What can hang from each mark
nupi: nokuf revule vusu
badiz: nokuf vusu
tusu: bazop revule
bazop: vurav
nokuf: badiz geta nobo nusa
nobo: revule
geta: revule vusu
vusu: nobo nusa
revule: badiz nobo nusa

Known rows, with every way that one mark hangs from another
vusu{nobo nusa}: -0.07  0.28  0.48  1.38 -1.99 -0.31 -2.18  0.39 -4.08  1.99 -4.08 -2.22  2.10 -4.18  0.33 -0.78 -2.93 -0.90  2.14 -0.70 -2.96 -0.50 -1.48  4.50 -1.10
vusu{nobo{revule{badiz}} nusa}:  0.38 -0.17  0.86  2.51 -1.72  0.07 -2.33  0.48 -4.26  3.88 -4.06 -1.62  1.17 -4.29  0.16 -1.88 -3.16 -0.84  2.67  0.92 -2.72  0.30 -0.81  6.47 -0.58
geta{revule{badiz{vusu} nusa}}:  0.89  0.81  0.63  1.62 -1.81  1.89 -2.94  0.34 -3.88  3.13 -0.95  0.72  2.60 -2.47 -0.32 -1.40 -1.54 -1.86  5.22  0.19 -3.46  1.73 -2.00  3.18  0.68
nobo{revule{badiz{nokuf vusu} nusa}}:  0.77  0.43  0.88  1.02 -0.62  1.53 -1.31  0.33 -3.72  5.19 -0.20  2.32  2.11 -2.62 -1.62 -2.07 -2.49 -1.82  3.14  1.16 -4.78  2.02 -2.14  5.51 -0.80
nobo{revule{nusa}}:  0.05  0.22  0.38  3.05 -3.23  0.46 -1.00  0.41 -3.39  4.24 -0.57 -0.70  2.40 -2.77 -0.45 -1.94 -2.26 -1.61  3.15  0.72 -2.06  1.72 -1.46  5.44 -0.25
bazop{vurav}:  2.10  0.64 -0.18  1.90 -2.95 -0.25  0.63 -0.67 -2.81  1.75 -0.87  0.47  2.52 -3.35  0.40 -2.15 -1.96 -1.14  1.15  0.41 -2.22 -0.71 -1.89  2.55 -1.37
geta{vusu{nobo{revule{badiz nusa}}}}:  0.53  0.38  0.83  3.48 -1.91  1.20 -3.43  0.40 -5.09  4.17 -2.53 -2.24  1.44 -4.58  0.00 -2.56 -2.85 -1.63  5.69  1.19 -2.35  1.64 -1.70  4.99  0.45
nobo{revule{badiz{nokuf{nusa}}}}:  0.14  0.74  0.53  1.40 -1.80 -1.32 -0.96 -0.15 -3.65  4.76 -0.56  0.97  1.70 -0.80 -2.11 -2.10 -2.43  0.32  1.99  0.61 -4.85 -0.18 -1.48  5.04 -1.30
tusu{bazop}: -0.42  4.09  0.59  2.06 -3.38 -0.74 -1.25  0.10 -3.01  1.56 -0.85 -1.02  2.72 -2.20 -0.18 -0.73 -1.90 -1.09  1.63 -0.25 -2.06 -0.37 -2.33  2.26  1.10
nupi{nokuf{badiz geta} vusu{nusa}}:  0.40  1.25  0.24  1.61 -1.37 -3.87  1.34  1.66 -2.73  3.60 -1.02 -0.34  1.79 -2.34 -2.62 -1.27 -2.09 -0.96  3.27 -6.21 -6.90  0.13 -2.30  2.76 -2.18
revule{badiz nobo nusa}:  0.39  1.09  0.71  5.74 -1.67  0.15 -1.62  0.39 -4.54  3.20 -2.10 -0.12  2.82 -2.84 -0.21 -0.42 -3.06 -0.72  5.37  0.39 -2.87  1.57 -0.37  3.00 -1.26
nupi{nokuf revule{nobo}}:  0.24  1.05  0.59  4.03 -1.12 -0.33 -2.95  0.08 -3.67  2.21 -1.47  0.00  3.11 -2.92 -1.09 -0.45 -1.56 -1.20  2.76 -4.94 -3.91  0.31 -0.70  4.41 -2.91
vusu{nobo}: -0.08  0.61  0.21  1.96 -2.19 -0.50 -1.53 -0.43 -3.92  1.63 -2.40 -2.65  2.27 -4.17  0.12 -0.54 -2.35 -0.93  1.87  0.04 -2.50 -0.73 -1.73  2.89 -1.14
badiz{vusu}:  0.64  0.63  0.17  0.38 -2.00  0.58 -1.00 -0.24 -2.96  1.85 -0.41  0.11  2.94 -2.56 -0.10 -0.89 -1.71 -2.10  1.27  0.10 -3.16 -0.17 -2.59  2.72 -1.03
badiz{nokuf{geta} vusu}:  0.67  1.72  0.25 -0.96 -0.75 -1.02  0.67  0.25 -3.25  2.27 -0.52  1.04  2.71 -2.36 -1.53 -0.96 -0.98 -1.09  1.03 -0.51 -6.21 -0.24 -2.93  2.52 -1.99
tusu{revule}: -0.67 -0.56  0.27  2.41 -3.51 -1.09 -0.57 -0.20 -2.90  1.39 -0.70 -1.43  3.13 -2.06 -0.14 -0.62 -0.80 -1.01  1.62 -0.38 -1.73 -0.29 -2.46  3.84  1.08
nokuf{geta nobo{revule} nusa}:  0.87  1.29  0.07  2.99 -2.49 -4.71  1.14  0.65 -5.00  4.15 -0.36 -1.74  1.96 -0.60 -1.04 -1.81 -1.56 -0.79  2.10 -0.65 -5.82 -0.43 -2.03  4.63 -1.65
revule{badiz{nokuf{geta}} nobo nusa}:  0.40  2.12  0.82  4.41 -0.44 -1.44  0.00  0.75 -4.82  3.62 -2.09  0.89  2.63 -2.65 -1.61 -0.56 -2.34  0.25  5.10 -0.12 -5.86  1.41 -0.79  2.85 -2.24
badiz{nokuf{geta} vusu{nobo}}:  0.65  1.51  0.32 -0.80  0.17 -1.09  0.02  0.16 -4.51  2.13 -2.07 -0.58  2.29 -3.94 -1.10 -0.69 -1.49 -0.58  1.52 -0.49 -6.54 -0.72 -2.89  2.83 -2.38
nokuf{badiz{vusu} nobo{revule} nusa}:  1.86  0.41 -0.16  1.49 -1.35 -3.69  1.35  0.18 -4.97  4.59  0.36  0.13  2.36 -0.36 -1.24 -1.84 -2.47 -1.45  3.57 -0.39 -6.66 -0.28 -2.88  4.59 -1.86
nupi{nokuf{badiz nusa}}:  0.91  1.30 -0.06  2.10 -2.19 -3.56  0.62  0.17 -3.06  3.53 -0.78 -0.12  2.49 -0.98 -2.88 -0.86 -2.51  0.77  3.32 -3.39 -6.14 -0.75 -2.08  2.21 -2.06
badiz{nokuf vusu{nusa}}:  0.32  0.59  0.54 -1.84 -0.78  0.98 -1.58  0.36 -3.22  2.42 -1.77  1.98  2.78 -2.37 -1.21 -1.30 -2.21 -1.76  1.28 -0.91 -5.24 -0.05 -2.50  4.56 -1.74
nokuf{badiz{vusu}}:  1.25  0.72 -0.13  0.60 -1.73 -1.06  0.99 -0.10 -2.92  2.48 -0.44  0.53  2.89 -2.32 -0.75 -0.89 -1.97 -1.24  2.96 -0.13 -4.45 -0.13 -2.70  2.09 -1.28
geta{revule{nobo nusa}}: -0.08  1.05  0.56  3.60 -2.64  1.53 -2.64  0.23 -4.81  1.98 -1.93 -0.81  3.61 -2.66 -0.17 -1.00 -1.53 -0.70  6.44 -0.19 -2.56  1.58 -1.00  3.47 -0.89

Rows
 0.76  2.10  0.84  0.92 -0.49 -2.50 -1.35  0.83 -5.08  2.49 -2.19  0.54  1.74 -2.64 -1.82 -1.85 -1.89 -2.30  3.76 -1.18 -7.06  0.18 -2.21  3.40 -1.15
revule{badiz{nokuf{geta{vusu{nusa}} nobo}}}
 0.34  1.87 -0.02  1.14 -3.23 -2.39 -0.58  0.48 -3.91  2.30 -1.33 -1.64  2.48 -0.42 -0.80 -1.42 -0.38  0.96  3.67 -1.35 -4.83 -0.65 -2.00  2.61 -0.62
nokuf{geta{revule} nusa}
 1.24  0.84  0.72  4.27 -0.67  1.06 -1.78  0.40 -4.67  3.37 -1.79  0.88  3.07 -2.57  0.00 -0.57 -2.97 -1.45  5.19  0.43 -3.71  1.62 -1.32  3.06 -1.43
revule{badiz{vusu} nobo nusa}
-0.58  0.20  0.71  3.51 -1.20 -0.32 -3.34  1.14 -4.07  2.72 -1.48 -0.32  2.64 -1.87  0.67 -1.01 -2.06 -2.11  3.33 -5.76 -3.25  0.40 -0.96  5.64 -2.37
nupi{revule{nobo} vusu{nusa}}
 0.71  0.42  0.48 -0.49 -0.54 -0.25 -0.52 -0.34 -4.49  3.27  0.84  1.31  2.58 -2.55 -1.78 -1.88 -1.77 -3.46  0.99  0.54 -5.79  0.21 -2.89  5.22 -1.92
badiz{nokuf{nobo{revule}} vusu}
 0.16  1.37  0.61  2.02 -0.77 -2.01 -0.82 -0.54 -4.25  2.51 -0.19  0.88  2.20 -2.63 -1.96 -0.60 -2.29 -2.51  1.68  0.19 -5.41 -0.22 -1.56  2.62 -1.45
revule{badiz{nokuf{nobo}}}
 0.89  2.08  0.16  1.72 -2.98 -1.12 -0.33  0.94 -4.28  2.69 -1.25 -1.21  2.70 -2.44 -1.08 -2.35 -0.54 -0.33  8.24 -1.06 -4.88  1.63 -2.51  1.92  0.43
nokuf{badiz geta{revule{nusa} vusu}}
 1.14  1.77  0.74  2.16 -0.93 -2.81 -3.02  1.42 -4.74  2.51 -1.92 -0.55  1.89 -2.78 -1.45 -1.78 -0.90 -3.17  3.41 -6.79 -6.72  0.48 -2.13  5.19 -1.60
nupi{nokuf{geta{vusu{nusa}} nobo} revule}
 0.50  0.89  0.23  4.28 -0.42 -3.75 -1.26  0.83 -4.13  4.13  0.28 -0.05  2.56 -0.32 -2.08 -0.90 -2.16  0.09  4.89 -8.45 -6.67 -0.37 -1.52  3.50 -3.66
nupi{nokuf{badiz nusa} revule{nobo} vusu}
-0.01 -0.29  0.58  1.38 -2.23  0.24 -1.99  0.45 -4.20  3.22 -3.79 -2.14  1.83 -4.26  0.30 -1.87 -2.78 -1.03  2.11  0.34 -2.57  0.05 -1.31  6.74 -1.04
vusu{nobo{revule} nusa}
 0.64  2.19  0.75  3.60 -0.53 -3.44  0.50  0.82 -4.99  4.07 -0.58  0.60  1.97 -2.52 -2.05 -0.67 -2.12 -1.83  3.66 -0.61 -7.05  1.18 -1.58  2.73 -1.28
revule{badiz{nokuf{geta nobo}} nusa}
 0.86  1.57  0.27 -0.66  0.13 -2.73 -0.08  0.45 -5.10  3.06 -2.13 -0.87  2.14 -1.79 -1.41 -0.84 -1.90  0.84  2.00 -1.41 -7.81 -1.35 -3.05  2.95 -2.64
badiz{nokuf{geta nusa} vusu{nobo}}
 2.13  1.10  0.09  2.92 -1.10 -3.55  2.65  1.22 -5.06  5.30  0.12  0.02  2.30 -2.17 -1.14 -1.81 -1.90 -2.17  5.01 -0.21 -6.99  1.80 -2.77  4.48 -1.37
nokuf{badiz{vusu} geta nobo{revule{nusa}}}
 0.91  0.66  0.26 -0.43 -0.58 -1.86 -0.59 -0.19 -5.06  4.16  0.73  1.16  2.51 -0.47 -2.02 -1.98 -2.03 -2.00  1.47 -0.36 -7.01 -0.33 -3.05  5.41 -2.24
badiz{nokuf{nobo{revule} nusa} vusu}
 1.09  0.52  0.66  2.83 -0.58  0.46 -2.29  0.36 -4.68  3.68 -2.42 -0.92  2.01 -4.01  0.25 -0.62 -3.13 -1.48  4.08  0.27 -3.84  1.03 -1.96  3.24 -0.51
revule{badiz{vusu{nobo}} nusa}
 0.43  0.96  0.64  5.25 -1.25 -0.46 -2.74  0.03 -4.07  2.57 -1.82  0.09  2.59 -2.55  0.46 -0.43 -1.80 -0.94  3.62 -1.87 -2.67  0.35 -0.11  4.06 -1.78
nupi{revule{badiz nobo}}
 0.78  1.26  0.23 -0.43 -0.29 -2.46 -0.67 -0.09 -4.96  2.88  0.32  1.09  2.79 -0.39 -1.90 -0.88 -2.22 -1.89  1.62 -1.35 -7.47 -1.00 -3.13  3.19 -2.33
badiz{nokuf{nobo nusa} vusu}
 0.80  1.94  0.39  2.88 -2.06 -2.67 -0.59  0.16 -4.69  1.96 -0.92 -1.11  2.09 -2.52 -0.92 -1.03 -0.56 -1.83  3.91 -0.18 -5.08  0.09 -1.55  2.15 -0.14
nokuf{geta{revule{badiz}} nobo}
 0.44  1.42  0.10  2.29 -0.61 -4.22  1.39  0.82 -3.82  3.15 -0.92 -2.54  1.64 -3.92 -2.32 -0.82 -2.06 -0.51  3.45 -5.34 -6.78 -0.57 -2.56  1.29 -2.52
nupi{nokuf{badiz geta} vusu{nobo}}
 0.17  0.56  0.62  1.52 -0.86 -1.56 -1.66 -0.24 -4.82  4.58 -2.21 -0.83  1.30 -2.29 -1.60 -1.78 -2.94  0.80  2.45  0.65 -5.15 -0.71 -1.42  5.21 -1.64
vusu{nobo{revule{badiz{nokuf{nusa}}}}}
-0.03  1.82  0.69  3.97  0.51 -3.87 -1.35  1.20 -4.91  4.28 -0.09  0.65  1.88  0.09 -1.30 -0.91 -1.48  0.57  3.84 -5.93 -7.19 -0.42 -1.17  3.65 -3.25
nupi{revule{badiz{nokuf{geta nusa}} nobo} vusu}
-0.13  0.64  0.63 -0.50 -2.33  1.96 -4.98  0.19 -4.93  0.82 -4.15 -2.66  2.32 -4.16  0.28 -2.31 -1.49 -1.38  5.45 -0.89 -2.71 -0.05 -2.18  4.23  0.28
geta{revule vusu{nobo nusa}}
 1.08  0.41  0.69  2.39 -0.03 -0.08 -3.39  0.09 -4.19  2.95 -2.13 -0.70  1.68 -3.75  0.90 -0.58 -1.88 -1.73  2.40 -2.05 -3.77 -0.23 -1.58  4.40 -1.00
nupi{revule{badiz{vusu{nobo}}}}
